Each row comes from the steps of one walk. Every step used is in the known rows, and no mark comes twice. Write the walk behind each row, first mark first.
Known rows:
motiz > rofip > sura > mogufe > povid: [ 18   3   7  -6  -5   0   8  13 -34  -9   9  58  -7  13  13  12 -47  45
 -14 -16 -15  12   7  13  20  10 -20 -13  33 -21  12  27  15 -18  -9 -35
  -3  -4 -24 -16 -41   5]
motiz > mogufe > povid > suge > reni > maran > nofe: [ 38  21  10  -5  -2  -2 -12  45 -24  44   9  47  -6  29   4 -11 -27  34
   0 -22 -62  -6  22  26  42  21 -17  -3  21   4  -2  29  -2  39  -8  -2
 -67  -1 -17 -27  -3   1]
reni > maran > motiz > dule: [ 16   8  -5 -19   0 -10   6  21 -38  -2  -2  37   7  12  -9 -15 -37 -58
  13  -8 -13  -3  16   7  10 -17  -7  -8  11  19 -10   9   1  12  15 -26
 -33  -6 -19  -7 -23  -3]
povid > mogufe > motiz: [ -3  10  -2  -1  -5  -1  30  -2 -23   1  -4  49  -2  18  19  -9 -19 -11
 -18 -33 -19   6  19  28  26  -1 -11  -7  36 -15 -13   6   5  18   3 -21
 -19  -4 -32 -22 -12   5]
nofe > dule > reni: [ 20   7   8 -19  -4  -8   8  -8 -28 -26   9  50 -10   4  13  -3 -56 -65
   7 -41   8   1  15 -11   4  27   0  -8  15  25   7  31   0  69   4 -25
 -18  -3 -30 -24 -10   7]
dule > povid > mogufe > motiz > rofip: [-11   9  11  -3 -14   1  31  13 -25  -1  11  60  -8  18  17   5 -13  22
 -19 -11  -2  -7   9  26  16  -1 -19  -4  42 -33 -12  23   6   0   6 -10
  -1  -6 -29 -16 -15   0]
rofip > sura: [ 12  26   7 -10  -1   4  10  -3 -39 -11 -12  47   1   6  32  -3 -38 -29
 -15 -35   0   4  21   2  15  23 -12 -10  38  -7  11  13  10   6   0 -53
 -15  -2 -30  -6 -10  15]
povid > maran > motiz: [ 13  14   4 -23   5  -7   4 -25 -37 -12 -12  46   2  16  22  -7 -46 -36
  -6 -24   4   4  11   0  12  -7  -8 -10  27  11   1  10   2  18   2 -13
 -45  -5 -23 -19 -10   7]
povid > maran: [ 14  14  -3 -15   5 -10   2   2 -35  -8 -15  43   0  14  21   4 -44 -34
 -19 -42  -6   2   8  -1  16   7  -9  -3  24   0  -1  13   5  18   3  -8
 -45  -3 -35 -24   2  13]
mogufe > motiz > dule > povid > maran > reni: [  6  19  -4 -36  -9  -8  39  48 -28  -6   5  55  -9  16  22 -13 -31 -54
  -2 -14  -4  -5  18  30  17 -16 -16   2  36  11 -15  28 -13  -3   4   8
 -26  -4 -24  -5   2   7]
suge > reni > maran > motiz: [  6  17   4 -17   6   0 -15 -29 -26   3   4  46  -2  18   0 -13 -44 -19
   1 -15 -11   0  13  26  18  10  -7  -6  23  16   2   4   0  -2   3 -36
 -38  -1 -29 -18  11   0]
dule > sura > mogufe > motiz > rofip: [-10  11   7 -12  -7  -6  35 -30 -25  -1  22  57  -7   4   5  19 -22  11
   0 -12 -29  11   1  16  12  -1 -10  -1  29 -45 -11  12  14   9   4 -43
  20  -1 -29 -20 -23   8]
godu > mogufe > motiz > rofip: [  3  -5   1  -8  -7   3  27   2 -39   3  -1  54  -6   6 -16  15 -32   8
 -20 -12  20  -9   5   7  16   1 -16  -8  28 -26 -10  28  12   7   8 -28
  27  -6 -28 -27 -24   0]
motiz > dule > leka: [ 20  15   3 -27  -4 -19  16   0 -32 -17  -4  41   4   9   1 -18 -23 -64
  -1 -36   6  -9  11 -17  -6  16  -5  -2  16   7   1  14   4  26  16 -30
 -41   3 -32 -13   8   5]
motiz > dule > sura: [ 10  15   4 -12  -3 -10  27   0 -35 -20   3  41   4  -6  16   1 -25 -66
   4 -24 -27   0  19  -6   8  12  -2  -2  18  -4  -2  22   4  32   9 -41
 -20   0 -28 -10   1  19]
motiz > dule > reni > maran > nofe: [ 33  14  -3 -25  -2 -13   6  61 -30  17   8  31  -4   2 -32  -4 -51 -49
  22 -23 -31  -5  21   0  19  14  -9  -8  11  31  -3  37  -6  68  12  -2
 -27  -2 -19 -23 -10   0]
godu > mogufe > motiz: [ 13   0  -1  -4  -5   1  20   5 -37   6  -4  50  -4   8  -3   0 -32 -10
 -16 -26   8  -4  21   8  21  -1 -16  -9  27 -13 -11  22   8   9   6 -35
  15   0 -31 -18 -18   4]
mogufe > povid > suge > reni > maran: [ 25  39   7   0   6  -7 -20  20 -21  19   4  49   0  30  24 -18 -44  22
  -9 -25 -32  -6  19  33  23  27 -10  -1  11 -13  -7  15  -3   1  -6 -12
 -74  -3 -25 -12  20   6]
suge > reni > maran > motiz > dule > leka: [ 12  16  -1 -33   2 -13  -4 -30 -24  10  15  44   2  21 -11 -30 -24 -52
  13 -14  -5  -9  12   8  -3   5  -4   0  16  20  -1   5  -7 -10  13 -34
 -64   1 -24 -10  19  -6]
sura > mogufe: [  9   7   8  -8  -2 -13   3  -8 -30 -18   5  46  -8  13   3   4 -47  -6
  -6 -34 -16   6   7  14  20   6 -13 -10  24  15   1   4  14  39   2 -29
 -15   6 -38 -25 -24   7]
godu > mogufe > motiz > rofip > sura: [  1  -2   0  -6  -7  14  32   5 -43  15   1  55  -4   3   0  13 -26  12
 -20 -13  22  -5  15   4  17   3 -22 -10  42 -40  -2  27  12 -24   4 -52
  28  -8 -21 -13 -31   1]
rofip > sura > mogufe > motiz: [ -1  15   1 -12  -5   3  22   2 -31   2  10  57  -5  18  25  -4 -34  -6
  -6 -26 -20  14  19  31  25   0 -17  -9  43 -20  -3   1  14  -6  -2 -57
   6   1 -27  -5 -34   4]
motiz > dule > povid: [ 14   5  12 -15  -8 -10  14  41 -36 -27   3  45  -3  10  13  -5 -37 -47
  -5 -17  -6 -15  18   5   9   9 -14  -2  22  14  -3  32   4  21  11 -22
 -19   1 -30   1  -3   8]
sura > mogufe > povid > suge: [ 28  26  18  -3  -2 -16   0  20 -29  -8   7  52  -3  27  29 -11 -49  32
  -4 -26 -27   5  15  24  20  13 -13 -10  14   1  -5  11   9  38 -10 -16
 -49   3 -23 -15 -22   8]
rofip > sura > mogufe: [ 10  14   7  -8  -3  -2   7  -2 -34  -9   7  49  -6  12  22   3 -41  -5
  -6 -33 -15  13  17  12  22  11 -18 -12  37   4  11   5  15   8  -4 -50
 -13   5 -31 -13 -29   9]
motiz > mogufe: [ 11   3   6  -6  -6  -2  11 -13 -33 -10  -9  52  -1  12  -1   2 -25 -21
 -10 -33 -11  -3  14  -2  26  11 -12  -8  31  12   4  14  14  43   5 -34
 -29   2 -36 -33 -21   6]
godu > mogufe > povid: [ 38   2   3   7  -4  -3  -1  11 -39  -7  -5  51  -6  10  -1   1 -42  24
 -23 -25   2  -2  25 -10  22  12 -18 -14  17  -2   4  40   5   0  -5 -22
   3  -1 -31 -19 -18   9]
suge > reni > maran > nofe > dule: [ 29  -3  -3 -20   1  -4 -15  42 -32  11  12  33 -16   7   5   1 -46 -58
   5 -43 -41  -3   5  11  22  15 -10   1  18  23   0  29  -2  34   5 -18
 -13  -4 -30 -26   6   7]
maran > nofe > fera: [ 18  21  12 -11   0   2   9  23 -39 -17 -10  45  -2   6  10  19 -29 -37
  -6 -46   6   4  15  -2  15  24 -21 -13  32  12   5  25   7  60  11 -19
   5  -1 -27 -22 -18  13]
dule > motiz: [ 14  22   5  -3  -1  -4  17 -27 -26 -33 -16  47   0  -2   1  -5 -26 -32
  -4 -33   4  -1  13   2  18   1 -12 -10  24  -1  -8  15   3  22   7 -50
  -7   1 -33 -16  -1   5]
maran > povid > suge > reni: [  8  29  24 -24   6  -4 -14   5 -29 -25  -4  36 -10  21  33 -14 -48   0
  -5 -30   9 -12  24  37  25  43 -15  -2  22  20   3  17   9  43 -13  -8
 -78   4 -21 -16  25  14]
mogufe > povid > suge > reni > maran > sura: [ 32  34   3   4   7  -3 -22  -3 -33  14  -3  43   9  17  31 -20 -50  15
  -1 -17 -50   5  29  26  11  37  -5  -8   3 -35   2  16   0   6 -13 -23
 -98  -2 -20 -13  36   9]
reni > maran: [ 18  22  -8  -3   2 -11 -12  18 -32   4  -8  39   3  11   1  -2 -34 -22
  -8 -33 -20   0  15   2  16  10 -11  -5  17  -6  -6   4   6  10  11 -28
 -27  -2 -37 -16  -3   7]
nofe > dule > reni > maran > sura > mogufe: [ 24  -1  -8  -4  -4 -15 -11 -13 -34  -3  28  41  -6   1  -5  -2 -58 -43
  32 -29 -41  22  21  -9   4   9  -2 -13  -2   2   9  12   5  48  -1 -24
 -41   3 -25 -24 -14  -4]
dule > reni > maran: [ 19  31  -1  -9   0 -11  -7  -5 -22   4   5  46  -1   8 -13  -5 -50 -18
   5 -29  -8   3  22  -3  15  23  -6  -7  14   4   0  15  -2  35   8 -20
 -32   0 -34 -22   1   2]

Write each row's walk:
[ 22  50  12 -20   3 -16 -21  21 -27  -2   5  34  -1  16  12 -18 -42   6
  19 -25   8  -4  38   9  18  35 -14  -7   6  11  -3  15   1  60  -3   7
 -82   2 -16 -10  10   3]  dule > reni > maran > povid > suge
[ 22  27  -1  -3   2  -2  -7  42 -38   8  -2  39   4   9  -1  18 -20 -31
   0 -47  -8   5  20  -5  19  12 -22 -10  23   0  -2  15   2  35  17 -15
  -4  -2 -28 -20 -17   7]  reni > maran > nofe > fera
[  7   7   7  -9  -1  -6   0  11 -31 -28  -7  32  -8  13  11  -6 -27   3
 -10 -36   3   4  26  14  29  16 -21 -13  30  21   5  22  12  30  -7   4
 -45   1 -29 -24  -6  10]  maran > povid > mogufe
[  0  12   8  -4  -5   3  25 -29 -28 -18   7  53  -7   1  -5  12 -25   8
   3 -22   6   9   2   8  22  -9 -22 -11  39 -11   1  13  13  -2   2 -58
   9   0 -23 -19 -36  -3]  dule > motiz > rofip > sura > mogufe
[ 25  35  14 -11   5  -4 -18  -3 -23  16   7  51   1  29  27 -28 -45  19
   0  -6 -23  -3  22  38  18  17  -9  -7  12   2  -6  11  -7  -2  -8 -19
 -72  -5 -14  -8  12   1]  mogufe > povid > suge > reni > maran > motiz
[ 42  35  12  -9   4  -6 -18  54 -27  34   5  40  -5  24  23 -14 -49  23
  -3 -26 -53  -7  17  34  28  29 -16  -3  15  -4  -5  28  -7  31  -8  -3
 -57  -3 -18 -18  16   9]  mogufe > povid > suge > reni > maran > nofe
[ 28  -2   2   0  -6  -4   7   0 -31 -10  -7  59  -1  16   7  -2 -28  11
 -15 -24 -25   1  21   0  31  13 -12 -12  27  -4   6  30   8  17  -4 -28
 -28  -2 -32 -24 -27   5]  motiz > mogufe > povid
[  0   7  10 -12  -4   0  12  -1 -36  -9  12  50  -8   9   7  18 -46  14
  -8 -22  -2   8   1   9  16  11 -19 -10  40 -13  11  10  19   6   0 -42
  -3  -1 -28 -23 -38   4]  motiz > rofip > sura > mogufe
[ 30   3   7 -29  -6 -13  10  82 -42   0   3  35  -7  10  11   2 -40 -53
  -3 -24 -24 -14  14   0  17  -6 -19   0  28  20  -5  46  -3  33   8  14
 -32  -3 -19  -6  -5  11]  motiz > dule > povid > maran > nofe
[ -3  -1   0 -24  -7  -6  32  23 -21 -14  11  42 -11  17  -2 -17 -33 -27
  13 -17   1   1  38  32  29   8 -13  -9  27  26  -7  32   0  48  -4  12
 -46  -3 -16 -20 -11  -2]  maran > povid > mogufe > motiz > dule > reni
[ 23   3   2 -12  -3  -8  -8  10 -27  17  44  36 -21   2   4   8 -31 -32
  22 -39 -74  13   7   7  23   2 -11   4  18  12   2  18   1  27  -1 -28
   2   4 -29 -22   1  11]  suge > reni > maran > nofe > dule > sura > mogufe
[  0   8 -13  -1   1  -2  -5 -25 -27  18  16  45  -2  17  -3  -7 -46  -2
   6 -16 -59  16  17  46  24   4  -6  -4  17 -26  -5  -3  10  -6  -4 -42
 -45   4 -32 -21  12  -2]  suge > reni > maran > sura > mogufe > motiz
[ 18  -4  11 -25  -5  -9  -2   0 -40 -24  11  53  -7  14  44  -7 -36 -60
   2 -21   8  -2  12 -10   0 -15  -9  -2  24  16  -1  22  -5   7   4 -10
 -25  -6 -19   1 -15   6]  nofe > dule > povid > maran > motiz
[  0  -3   6 -15 -14 -12  25  43 -28 -11  25  54 -10  22   6  -7 -33 -26
   4  -9 -23  -6  15  36  19 -17 -16   0  26   1 -19  19   8   8   7 -28
   4   4 -27   2 -27  -1]  sura > mogufe > motiz > dule > povid
[  5  10   1 -27  -6  -7  38  13 -23  -7   3  53  -3   9  -4 -11 -48 -62
   8 -17  -2  -7  25  23  14  13   0  -6  19  10 -10  27  -2  51   9 -25
 -17  -4 -23 -16  -9   0]  mogufe > motiz > dule > reni
[  4   6  -5 -21  -7 -11  23  50 -34  -2   3  53  -2  21  22  -6 -30 -56
 -11 -16 -15 -12  17  19  16 -18 -11   6  28 -13 -20  26  -2 -10  10  -5
 -26  -5 -24   5  -1   4]  mogufe > motiz > dule > povid > maran
[  1  11  -3 -15  -6  -6  44   5 -32 -10   4  49   3   0  19  -6 -17 -64
   3 -17 -34  -1  23  10  10   0  -1   0  22 -24 -16  20   2   8  10 -47
  -1  -3 -24   1  -1  14]  mogufe > motiz > dule > sura
[ 13   1   6  -6  -7 -13  15 -22 -32 -21  29  48 -13  -2  28   9 -26 -45
  12 -39 -36  16  10  -9   9  -1  -5  -3  16   4   2  12   9  30   1 -43
   9   5 -32 -16 -20  15]  nofe > dule > sura > mogufe
[  7  -1 -12  -9   1  -9  13 -17 -38   3  -1  47   3  13  18  -2 -45 -21
  -2 -26 -43  21  16  19  15  -8  -6  -9  23 -34  -5   4  12  12  -5 -20
 -48   0 -26 -19  -9   5]  povid > maran > sura > mogufe > motiz
[  9  32   6   2   5  -8 -19 -14 -31  17  14  37   2  21  13 -10 -53   6
  13 -23 -56   9  18  36  16  20  -8  -5   8 -13   3 -10  11  27  -9 -22
 -92   7 -25 -24  18   3]  povid > suge > reni > maran > sura > mogufe
[  6  16  15   5 -10  -6   9   8 -28 -12   9  48  -7  16  26  -5 -20   4
 -17 -28 -13   0  20   9  18   7 -19  -7  37   5   1  19   3  20   1 -10
 -23   2 -36 -15  -3   8]  dule > povid > mogufe
[  8  -3   1 -19  -1  -5   9 -32 -35   1  -8  55   2  18   5  -4 -25 -29
  -3 -19  -8   6  15  -5  24 -16  -9 -10  33  18   3  10   6  24   2 -14
 -57  -3 -23 -29 -31   0]  povid > maran > motiz > mogufe
[  2   7   2 -12  -4  -8  18   2 -26  -5   8  54  -7  19   7  -3 -37  -7
  -3 -27 -24   7   9  34  24  -4 -12  -7  28  -4 -13   3  12  23   4 -38
   4   3 -35 -18 -30   3]  sura > mogufe > motiz
[ 24   3  -9 -16 -10 -12  14  38 -31  23  36  40 -13   1  12   1 -11 -37
  24 -33 -75  16  15   3  18 -21 -11   1  16 -20 -19  13   1  20   8 -35
  31  -1 -22  -8 -27   7]  reni > maran > nofe > dule > sura > mogufe > motiz
[ -7  11 -12  -9  -4   5  10  37 -32  18   5  42  -3  18  11   1  -3  25
  -5 -16  -5   9  28  25  29  -2 -27  -7  43 -41  -8  12  12 -40  -1 -10
 -27 -12 -17  -8 -24  -3]  reni > maran > povid > mogufe > motiz > rofip > sura
[ 23   0   3  -5  -6 -15  21  13 -29 -19  22  49  -5   8   9  -1 -33  -5
   5 -17 -53  11  19   5  18  -2  -9  -6  12  -4  -2  27   5   8  -5 -30
  -9   3 -24  -8 -21  13]  motiz > dule > sura > mogufe > povid
[  2  17   9 -18  -4  -1   3 -32 -26  16  30  54  -6  11 -15   4 -47  23
  24   2   1  17  14  10  12   1 -16 -15  29   3  11   8   5  10   0 -35
 -19  -3 -14 -21 -44 -12]  dule > reni > maran > motiz > rofip > sura > mogufe
[ -7  10  -7 -14  -4  -7   9  11 -17   9  15  46  -9  18 -20   1 -24  33
  10 -12   7   6  26  22  27   9 -18  -7  26 -15 -11  24   2  14   1  19
 -35  -9 -20 -28 -11 -10]  dule > reni > maran > povid > mogufe > motiz > rofip
[ 18  22  27 -17  -4   0  13  -4 -37   1  15  59  -1  22  36  -9 -46  50
   4   3  -2   9  13  22   9   3 -20 -18  29 -15   7  13  11   2 -13 -34
 -34  -6   0  -9 -49  -1]  maran > motiz > rofip > sura > mogufe > povid > suge
[ 22  -1  10 -14  -7 -12  24 -18 -31 -21  25  53  -3   7  12 -11 -33  -9
  18   2 -44  14  23   8  12 -14  -8 -12  13  10   1  24   2   4  -5 -36
 -10   1 -15  -3 -32   7]  maran > motiz > dule > sura > mogufe > povid
[-13  16  11  -1 -14  11  34  12 -29  11  14  61  -6  17  36   2  -8  25
 -19 -10  -2   1  19  23  16   1 -24  -5  56 -45  -3  21   6 -28   0 -29
  -1  -9 -21  -3 -21   1]  dule > povid > mogufe > motiz > rofip > sura
[ -1   5   0 -13  -4  -2  16  17 -28 -15  -5  41  -8  17  19 -12 -16   0
 -10 -30  -2   3  29  32  31   4 -19  -9  34  -3  -8  17  10  17  -5  -3
 -30  -3 -26 -16 -10   6]  maran > povid > mogufe > motiz
[  9   1  12 -15  -6   0  15 -44 -35 -11  -6  55   0  12  -2  -7 -23 -21
   1 -15   2   3  17   2  20   0 -10 -14  29  20   6  11  10  39   3 -41
 -28  -1 -24 -25 -36   0]  maran > motiz > mogufe
[ 11   8 -15   1  -2  -8   1  -3 -36  13   7  43   6  10  -5  -7 -34  -8
  11 -18 -54  20  21  23  16  -7  -9 -11  13 -40 -10  -7  12   3   3 -39
 -32   2 -27 -14 -12  -2]  reni > maran > sura > mogufe > motiz
[  1  26  18 -15 -13  -5  32  58 -33   7  29  54  -4  29  47 -19 -25 -14
  10  -8 -30  -4  28  43  17 -10 -21  -1  34 -10 -15   4   8   9   0 -39
 -31   2  -8  22 -30   1]  rofip > sura > mogufe > motiz > dule > povid > suge
[  6  21  11  -4  -4 -11  14 -36 -28 -16  18  48  -6   3  18   8 -29  -5
   1 -30 -33  15  13   1  14   7 -11  -6  25  -6   3   6  11  28   0 -42
  -6   8 -36 -20 -11  17]  dule > sura > mogufe
[  6 -12  -8 -13  -6  -8  31  15 -41 -11   4  44   3   6   1  -7 -46 -51
  12 -13 -47  10  19  31  12  -7  -4 -11  13 -14  -8  11  15  27   2 -38
 -28   1 -21 -13 -22   0]  maran > sura > mogufe > motiz > dule
[  0   2  -5 -18 -10  -6  25  48 -34  10  26  58  -6  27  31  -7 -31 -33
  -1 -13 -31   4  21  28  25 -29 -20   2  43 -14 -10  14   4 -32   2 -22
 -22  -1 -19  12 -26   0]  rofip > sura > mogufe > motiz > dule > povid > maran
[ 28   2  -6  -6   1 -18  -8  14 -29  -3   5  53  -7  27  18   1 -51  17
 -15 -32 -30  14   8  11  28  -6 -14  -7  21   1  -1  19   6   2  -9   4
 -40   0 -32 -26 -23   7]  sura > mogufe > povid > maran
[ 47 -14  -8 -10  -5 -15   6  36 -32 -11  13  47 -17   9   9   0 -37 -29
  11 -44 -44  14   6  -2  32 -33 -17  -8  19  17 -11  38  -6  23  -6   0
   1  -5 -19 -23 -34   1]  sura > mogufe > povid > maran > nofe > dule > motiz
[ 29   7   2 -19   3  -7   0 -10 -35 -13 -12  55   4  18  25 -11 -49  -5
 -13 -16  -5   8  17   4  13  -5  -9 -12  23   0   1  25  -4  -9  -7  -7
 -45  -8 -20 -12 -14   7]  mogufe > povid > maran > motiz
[ 35  -9 -11  -4 -10  -5  10  26 -33   8   6  42  -6  -1 -24  -1   2 -58
  22 -41 -38   2  15 -17  33 -28 -17  -6  19  12 -14  25  -2  44  13 -34
   4  -4 -22 -25 -36  -7]  reni > maran > nofe > dule > motiz > mogufe
[ -1   7   6 -19   5   2  -7 -31 -27   7   6  50  -3  13 -13   5 -47  -1
  -1  -2   5  -4  -2  26  11  11  -9  -5  22   0   0  11   5  -5   6 -29
 -30  -7 -25 -29   1  -5]  suge > reni > maran > motiz > rofip
[ -8  -6 -18 -14   0  -4   4  44 -20  13  13  36 -10  29  -4 -17 -17 -22
   3 -19 -29  -3  28  56  41  -6 -17   3  26  13 -17  14   2 -14  -1   6
 -60  -5 -23 -13   9  -4]  suge > reni > maran > povid > mogufe > motiz > dule
